(in the rows, 128 means zero)
Known rows, with every step that occurs:
seped loru zamev zaka surag: [147 157  85 177 168 185 104 148 134 148 111 127 168 153  58 113 109 184
 144 123 140  96  96 105 172 177 140  96 151 106  76 202 146 170 137 133
 126  85  74 129 118  97 109 172 135  98]
metis kufo seped zamev loru: [159 178  79 138 173 136 137 111 150 132  98 119 160 104  91 137 120 141
 106 115 141  97 130 131 157 185 107 143 146 129  70 143 169 128 144 180
 127  92 112 145 132 143  96 146  92  95]
seped zaka surag: [170 115  86 166 160 158 123 148 113 119 100 134 147 134 143 112 103 157
  91 108 131 102 108 102 142 164  98 114 137 123  76 147 154 123 134 169
 126 143 116 136 119 102 100 180 123 105]
surag seped zaka: [155 143  90 135 165 147 136 145 112 109  92 112 159 125 143 128 101 161
  91 104 142  92 154 127 130 182  84 121 129 144  51 153 181  91 133 177
 126 127 128 139 111 120 104 180 120  95]
metis kufo seped zaka: [172 139  77 138 177 140 140 121  91 132 100 119 150 116 112 133 102 139
  77  81 132  94 178 129 131 175 106 149 120 147  69 161 170 113 138 205
 143 134 122 154 118 133  93 160 113  99]
loru zamev kufo metis: [149 202  89 146 167 129 105 149 155 128 118  96 155 136 116 149  73 182
 150 122 134  84 114 127 168 141 149 100 134 106 103 184 187  74 130 160
 124 103 125 133 145 105  94 158 114  86]
loru zamev zaka surag seped metis kufo: [141 158  86 163 171 169 137 138 129 140  95 102 163 143  88 122 130 157
 132  85 171  90  36 137 164 184 128 120 138 138  28 185 178 136 141 123
 150 105  74 158 113 102  90 145 123 109]
seped zaka: [168 129  78 152 165 154 123 148 116 132 105 127 153 138 126 122 103 161
  98 112 120  89 155 115 136 171 106 123 130 131  83 155 155 114 135 166
 123 129 122 137 128 112 103 172 111  96]
metis kufo seped zamev zaka: [158 164  73 150 177 144 135 128 147 165  97 131 153 121  78 134 121 149
 114  80 142  80 135 150 162 180 148 137 143 129  71 155 161 120 136 172
 130  85  78 162 124 138  87 155  92  99]
zaka zamev loru metis kufo seped surag: [176 170  76 116 175 151 136 116 101 122 109 115 142  94 101 148 128 141
  66 120 140  97 161 122 118 168  79 174 148 127  69 166 183 154 151 186
 141 117 101 142 156 106  88 131 127  97]
zaka surag seped metis: [161 139  88 143 163 147 138 148 123 104  86 101 150 127 122 125 114 147
 123 131 155 105  56 126 141 161  94 123 146 132  50 144 175  93 116 139
 142 138 113 145 102 107  84 175 117 105]
loru zamev metis kufo seped zaka: [150 175  85 150 184 161 116 128 117 135 110  96 161 136 115 141 104 149
  99  86 120  92 183 123 150 174  84 121 116 162  72 193 175 137 152 219
 152 108  88 174 130 114  78 147 109 105]
zamev metis kufo seped: [162 170  88 136 172 141 134 123 134 127 101 109 142 138 117 143 102 134
  66 103 130  97 187 140 154 157 110 125 136 154  85 175 171  96 150 194
 148 105  86 178 126 120  85 153  93  93]
kufo seped: [168 160  91 123 163 138 120 136 122 120  98 106 147 121 115 145  90 147
 109 116 127 110 155 129 136 156 114 127 144 136 106 153 178  85 132 190
 125 111 122 142 123 112  93 172 103  84]
surag seped: [151 154  99 121 154 140 134 144 132 103  94 105 150 132 132 137 106 157
  96 112 148 100 139 135 135 170 104 115 141 142  64 159 187  67 137 149
 121 113 122 141 113 115 110 178 115  83]
zaka surag: [168 126  96 151 152 153 119 150 134 111  98 122 143 143 134 122 108 153
 101 118 137 108  89 105 152 157 117 109 152 128  95 154 163 103 140 143
 120 133 111 138 119  96  98 171 114  94]
zamev zaka: [156 154  83 159 160 164 116 153 148 154 103 140 154 141 109 118 106 161
  97 108 139  80 129 140 155 164 159 115 150 123  99 157 153 117 142 137
 116  96  81 146 129  98 113 170  99  82]
kufo metis: [174 148  77 143 159 140 117 132 131 138 107 115 133 141 123 144  89 167
 126 123 126 103 120 137 153 141 134 115 146 108 107 152 169  83 126 153
 130 129 129 125 135 123  73 161 110  67]
zamev zaka surag seped metis kufo: [152 140  83 161 168 152 153 138 124 136  88 125 152 137 102 114 128 143
  93  90 172  83  55 146 158 175 133 130 140 137  29 159 168 123 138 123
 150 121  73 167 103 117  92 154 114 110]
zaka surag seped loru: [150 136  96 137 158 142 139 140 115  98  86 113 154 130 101 124 113 166
 105 138 151 115 126 112 147 178  91 108 142 123  42 178 168 109 123 148
 129 119 113 133  97 126 109 181 140  97]
metis kufo seped loru zamev zaka: [149 180  76 149 181 161 119 121 111 159 112 109 170 137  24 136 107 166
 129  92 142  96 169 137 167 194 146 128 131 121  67 217 164 162 142 163
 141  69  78 152 121 130 104 152 125  95]
metis kufo seped loru: [168 154  77 127 177 131 143 116  97 133 105 109 152 126  52 142 112 151
  93 110 135 102 194 125 146 179 123 149 126 130  66 194 158 119 128 169
 139 106 114 154 115 149 100 159 119  92]
loru metis kufo: [180 151  77 143 167 141 137 135 122 134 105 111 127 145  95 135 128 144
 100  95 138  78 130 125 159 174 131 183 127 152  80 221 172 114 152 129
 135 127 112 148 135 117 108 129 105  80]
zaka surag seped loru zamev metis kufo: [133 170  99 150 171 161 139 130 128 103  99  93 159 159  91 124 128 173
 103 117 154 105 142 117 171 190  83  96 129 149  17 234 169 133 146 151
 150  92  76 167 105 124 100 155 137 102]
loru metis: [180 150  82 147 164 146 120 151 136 128 108 105 135 137 107 137 113 152
 124 120 128  87 125 120 151 164 122 164 135 139  97 204 171 107 143 142
 126 122 119 130 138 102 107 150 109  78]
zaka zamev: [160 125  92 121 153 146 118 139 131 110 113 133 137 150 137 137 123 158
  82 130 127 100 134 117 121 169 113 123 149 131  99 161 157 100 132 165
 111 125 110 142 139 106  92 170 100  82]
loru metis kufo seped: [183 167  79 131 172 133 132 123 111 126 100  98 131 122  94 148 106 138
 110  89 138  94 146 133 147 166 122 186 128 154  85 202 189 108 149 182
 142 120 118 151 128 128  96 139 109  85]

Rows:
[160 145  77 167 165 151 134 127 144 156  92 140 149 127  97 123 125 142
 110  80 150  95  93 133 169 172 141 124 153 126  69 144 158 127 137 176
 133 100  73 161 111 128  84 161 103 111] : metis kufo seped zamev zaka surag
[151 138 103 130 172 154 129 147 133  94 102 129 147 147 178 133 114 163
  54 126 129  88 177 131 117 175  58 100 140 149  49 160 167 113 138 221
 132 128  85 168 125 112  86 178 108  97] : surag seped zaka zamev metis
[145 179  94 137 164 146 138 139 173 108  89 119 169 115 121 132 119 165
 120 136 152  96 111 134 152 185  84 119 154 128  45 135 179 108 139 154
 111  90 116 126 126 130 109 164  98  87] : surag seped zamev loru
[179 144  68 147 180 138 142 130 106 139 111 107 133 141  39 127 133 159
 110 114 141  80 167 118 159 190 132 189 120 129  61 243 155 144 137 121
 139 110 110 140 127 143 111 137 122  85] : seped loru metis kufo
[160 152  87 115 178 149 135 125 104 128 107 117 138 126 129 143 127 140
  39 116 129  96 217 127 118 158  79 113 148 150  71 150 164  97 135 185
 143 114  69 186 140 103  68 163 113 112] : zaka zamev metis kufo seped surag
[145 143  93 158 162 161 132 143 131 125  87 135 164 138  92 112 101 168
 101 122 159  95 119 128 161 179 120 102 151 107  41 175 160 136 130 145
 133  97  72 140 101 118 115 182 137 101] : zamev zaka surag seped loru
[147 176  90 149 165 112 141 144 174 103  85 117 149 119 150 140  95 169
 138 124 154  94  70 132 168 144 116  92 151 104  52 136 193  47 112 177
 126 123 120 143 111 134  82 182 117 108] : zaka surag seped zamev kufo metis
[155 140 104 135 147 148 133 143 129  90  85 110 146 137 153 132 104 153
  95 112 152 113  91 119 145 165  94 104 148 135  63 146 187  77 138 155
 124 126 116 142 106 106 106 178 125  96] : zaka surag seped
[163 154  83 124 165 135 136 120 111 122 100 108 140 130 103 142 103 135
  86  89 139 106 161 133 146 168 122 142 132 147  87 162 179  90 146 178
 136 114 121 157 120 127  93 159 103  93] : metis kufo seped
[143 208 100 128 167 134 108 149 151 113 110  90 174 116 107 150  72 158
 138 117 136  94 146 116 157 153 128 111 129 129  99 183 195  74 138 195
 125  83 119 152 133  98 112 172 112 102] : loru zamev kufo seped
[160 175  88 139 176 122 127 155 128 122 103 122 171 105 131 135  66 147
  92 110 130  78 177 128 140 154 116 123 125 122  87 149 178  84 123 225
 131 115 120 158 127 112 112 182 110 113] : zamev kufo seped zaka
[176 176  80 152 170 155 119 145 156 121 107 118 140 122 105 130 106 153
 112 138 131  87 110 124 157 167 113 163 149 125  97 188 171 149 154 154
 123 111 112 117 150 100 118 137 108  69] : zamev loru metis
[173 174  68 154 184 145 126 127 147 166  99 123 137 122  68 139 130 148
 135  77 142  71 127 148 167 178 147 179 139 135  68 195 169 140 144 175
 140  92  75 156 127 133  91 140 100  92] : loru metis kufo seped zamev zaka
[161 183  82 145 163 115 123 149 155 128 107 123 144 128 128 141  69 167
 113 126 132  76 133 138 163 131 157 105 139 104 105 158 174  57 124 160
 126 119 121 143 137 115  97 169 102  83] : zamev kufo metis
[165 151  85 128 173 145 134 115 107 112 105 143 154 116 133 137 107 143
  49 100 133 102 156 120 121 190  78 144 137 128  64 142 170 159 151 243
 136 132 112 145 138 128  91 145 103  96] : metis kufo seped zaka zamev loru
[147 154  92 173 155 186  95 153 148 146 109 123 158 152 114 116 106 172
 136 104 139  97  64 111 169 165 145  90 156 121  95 174 165 145 153 140
 122  98  77 137 127  78 102 166 121  93] : loru zamev zaka surag
[170 150  79 120 170 147 144 125  85 142 104  98 150 106  91 139 115 143
  78  97 141 102 188 126 129 160 108 134 137 144  74 143 170  78 128 146
 136 111 115 160 126 113  87 162 126 112] : metis kufo seped surag
[158 147  87 128 170 134 144 147 125 114  94  92 156 125 104 133 114 150
 122 130 146  98 102 138 137 169 106 136 136 139  53 155 171  83 112 133
 135 122 124 140 111 116  89 168 106  98] : surag seped metis
[155 140  92 138 167 127 126 160 139 114 116 147 157 129 151 123 102 162
  61 116 131  68 161 109 127 169 110 116 131 116  79 166 157  99 129 200
 114 133 108 158 139 108 113 184 105 109] : seped zaka zamev kufo
[164 165  89 121 178 114 129 150 136 110 108 118 156 118 108 148  96 139
 100 137 137  88 126 130 123 151 121 137 138 117  90 150 166  88 110 205
 134 119 105 167 135 107  86 174  91 115] : zaka zamev kufo seped metis
[152 152  88 125 169 141 142 142 121 110  96 104 161 131  80 133 111 172
 106 141 148 103 174 126 143 184 101 121 137 127  45 189 164  99 120 141
 123  98 118 134 107 136 111 180 127  88] : surag seped loru
[149 163  85 164 175 167 117 120 108 150 106 113 167 140  47 127 109 163
 127  94 150 108 122 117 170 185 137 118 141 119  62 207 163 173 146 172
 147  82  74 151 111 120 100 153 136 102] : metis kufo seped loru zamev zaka surag
[170 157  72 168 176 151 127 129 143 154  92 127 138 123  84 129 128 142
 132  76 148  86  80 136 173 164 137 170 146 131  67 186 172 147 144 180
 143 105  68 156 118 126  85 143 109 100] : loru metis kufo seped zamev zaka surag
[180 171  82 122 171 138 127 114 125 109 105 126 131 119 113 152 116 137
  78 118 136 100 134 127 139 178  96 182 145 130  80 188 187 161 164 218
 135 123 106 145 148 121  95 126 101  75] : zaka zamev loru metis kufo seped
[178 173  72 151 169 147 136 128 143 129 106 121 136 128  98 130 121 145
  88 114 143  79 117 126 165 180 118 180 136 135  76 199 174 151 166 143
 135 114 112 135 146 114 121 122 105  72] : zamev loru metis kufo
[150 172  88 146 166 124 131 165 183 132 106 126 161 123 106 128 110 165
 117 133 139  63 133 119 164 164 140 115 138 120  81 163 155  63 115 139
 110  92 110 157 135 116 115 177  90 108] : seped zamev kufo
[172 125  79 153 167 150 138 125  88 117  96 125 146 122 131 126  98 137
  77  78 135 109 130 111 143 168  96 133 126 137  66 149 175 122 140 209
 146 147 116 156 112 127  86 163 127 108] : metis kufo seped zaka surag
[144 153  93 151 167 148 151 133 163 108  87 113 145 148 143 121 147 150
  87 107 153  92 114 130 166 175  82 102 146 160  27 170 169  90 140 159
 141 112  72 176 109 129  83 163 106 114] : zaka surag seped zamev metis kufo
[142 156  97 141 162 163 126 136 116  96  99  94 168 139  84 129 111 179
 143 133 147 121 109 104 154 187  85  99 141 126  38 207 179 129 126 147
 128 104 118 129 102 114 104 175 147 100] : zaka surag seped loru zamev
[149 156  91 125 164 136 140 143 157 114  88 108 155 129 118 135 131 168
 132 123 146  97 125 131 147 180  96 120 141 144  49 150 174  72 117 143
 114 100 117 137 113 133  97 176 104  98] : surag seped zamev
[156 162  89 167 177 166 115 125 110 119 105 106 158 138 137 129 100 146
  98  89 130 107 136 107 160 165  77 104 125 151  66 187 176 147 157 224
 157 122  83 170 123 107  77 155 125 114] : loru zamev metis kufo seped zaka surag
[166 160  81 149 181 148 132 126 112 135 100 119 150 132 131 132  97 137
  62  90 124  87 202 133 143 172  92 125 124 151  74 164 165 118 146 222
 151 119  89 177 125 126  80 161 103  99] : zamev metis kufo seped zaka
[142 165  90 166 170 175 118 151 136 132  92 103 170 139 101 120 114 166
 158 109 161  98  27 130 158 172 120 105 148 128  47 165 176 134 132 129
 139  99  79 140 110  89  85 161 123 108] : loru zamev zaka surag seped metis
[181 148  75 147 178 144 125 144 119 136 112 109 138 136  55 129 120 170
 133 144 129  85 161 114 154 176 118 171 132 122  81 231 151 140 129 133
 130 108 113 124 128 125 110 154 125  81] : seped loru metis
